Known rows, with every step that occurs
H -> W -> B -> U -> C: [-15  21 -13  -2 -17  -3  20 -29  23   8  15  -7  39 -29  -8  -6  -6  -9
  23  19 -25]
H -> W: [-22  17  12 -45 -20 -39 -15  -7   0  16  25  -9   9  -5  -7 -39   2 -34
 -24  29   2]
B -> E: [-14  12  17 -45 -70 -19   1  21 -19  30  89 -21  25 -22   9 -32  42 -17
 -42  24  11]
P -> H -> U -> R: [ -3  -8 -19 -22 -30  -1 -18  -8 -18  25  48  10   9  23 -24   5  16  -5
  -4  19   0]
W -> B: [ -8 -28  17 -29 -20 -29   1  35   1  11  37 -17  35 -27  -6 -16  16 -20
 -21  12  24]
W -> R -> U -> B -> E: [-17  16 -18 -16   8   1  10   7 -16  15  19 -19  35 -34   6  -7  67   3
 -21  -5 -22]
C -> U -> R: [ 16  -3 -14 -34 -40   4 -22  33   9   9  45   1  29   0   4 -28  31  -6
 -13   0  -8]
W -> C: [  5  -1  11 -15 -50 -27 -15  33 -21  16  48  -8  48 -13   5 -28  11 -24
 -21  14 -21]
P -> H -> U -> C: [ -7  18 -11 -12 -13 -16  -9 -13  -5  25  72   1  24  -3 -21   0 -15  -4
   5  18 -18]
B -> W -> C: [ -5  23   8 -17 -53 -18   1   3  -9  22  78  -6  42  -6   4 -25  19 -32
 -12  27 -29]
H -> W -> R: [-14  14  12 -24  -1 -29 -22  -5  -9  16 -11 -16   7   2  -6 -35  34 -28
 -25  24 -23]
C -> U -> B -> E: [ -8  26  -3 -43 -26   4  14   4  11  22  50 -24  34 -21  11 -14  39   3
 -14   0  12]
B -> W -> C -> U: [  3  36 -10 -22 -57   5   2  -3  19  24  65  -2  24   3   6 -29  15 -22
  -4  12 -40]
H -> U -> C: [-12  20  -6 -17 -29 -26 -12   0   0   3  69  -8  17 -26  -8 -28  -5  -8
 -14  20 -22]
R -> U -> B -> E: [-25  19 -19 -38 -11 -10  16   5  -9  14  56 -13  34 -43   4 -12  33  -1
 -18   0   5]
W -> B -> U -> C: [  0   0  -7  -1 -28  -3  22  12  10   6  58 -12  52 -47  -3  -4   2  -1
  17  13  -6]
P -> H: [ -4  -7  15 -38 -18 -30 -12  22 -17  35  70  -6  29   4 -17  -8   0 -22
 -12  21  22]
C -> U: [  3   9   1 -47 -32 -18 -15  25  16  16  60  -9   6 -12   1 -43   4 -16
 -22   6  10]
B -> U: [ -7   7   1 -37 -37 -16   4   7 -12  13  78  -9  -3 -26  -7 -30  -2 -15
 -13  29  15]

Rows
[ -3  33  -7 -20  27   1   8 -14  21  16  21 -23  25  -9   1 -12  46 -10
   4   6 -13] : C -> U -> B -> W -> R
[ -7  23   6 -11 -15 -19  13  -9  -6  13  48 -13  69 -18   3  -4  18 -24
   7  19 -19] : U -> B -> W -> C
[ -2  10  -2 -38   9 -20  -2  15  19   6  32 -18  33 -22   0 -21   3  -7
  -1  -1  17] : C -> U -> B
[-21   7  -4 -31  12 -30  -2 -14  -4  -1  33 -14   4 -23 -14 -16  -4  -7
 -10  18  21] : H -> U -> B
[  8  21 -24 -10 -65  21 -22  -6  17  13 -20  12  44  26   5 -24  24 -14
   4   1 -60] : H -> W -> C -> U -> R
[ 17  24 -23 -11 -73  27  -6   3  14  18  51   8  47  14  10 -15  42 -14
   5   6 -51] : B -> W -> C -> U -> R
[-26  28 -22 -37  27 -24  17 -17   8   5  67  -3  24 -35  -6 -12   7 -17
  -1  13   5] : R -> U -> B -> W
[-24   3 -13 -20  -8  -3  24 -43  13  35   4   1   5  10 -29  14 -12 -14
  22  25  13] : P -> H -> W -> B -> U
[  5  -3 -14 -24 -49   4  -5  16 -18   7  65   2  20 -15  -3 -17  24  -6
  -1  23   1] : B -> U -> R
[ -6  -8 -15 -26 -41  -9 -21   4 -15   3  48   3  -1  -1 -11 -25  25  -7
 -23  20  -5] : H -> U -> R
[-20  36 -15  -5 -13  -8  14 -45   1   9  41  -7  24  -8  -9  -4   7 -14
   6  23 -27] : H -> U -> B -> W -> C
[-11  35  -7 -41   9 -11  13 -18  31  14  59 -16  27 -14   0 -14  13 -15
   6  12  10] : C -> U -> B -> W
[ 23   0 -19  -9 -63  19 -22  35   3  11  24   6  56  10  10 -22  34  -6
  -3  -7 -45] : W -> C -> U -> R
[-24  -6   9 -30 -16 -30   2  -6  15  14  -5 -11  22 -11 -10 -21   8 -28
 -14  19   8] : H -> W -> B
[-14  31 -28 -10   5  -7  17 -15   4   7  45   2  51 -28   0  -4   9 -17
   9   5 -36] : R -> U -> B -> W -> C
[-26   5  -8 -24 -22  -8  19 -30  16  14   3  -6  -4 -14 -15 -14  -2 -17
   5  27   8] : H -> W -> B -> U
[-21  27 -13  -8  43  -4  11 -56  -6  28  22 -12   5  16 -29  20  30  -8
  12  25 -10] : P -> H -> U -> B -> W -> R
[-11  33 -30   3  29  -2 -14 -20   3  28  -5   8  37   6 -18   0  12 -11
  13   1 -66] : P -> H -> W -> R -> U -> C
[  1  14 -18  -1   7 -12 -16  34  -7   2  38  -6  44 -38   2 -24  30  -6
 -13  -5 -55] : W -> R -> U -> C
[-22  20 -28 -11  67 -10  -4 -34   0  24 -42   0  27  11 -24  12  14 -10
  15   0 -22] : P -> H -> W -> R -> U -> B
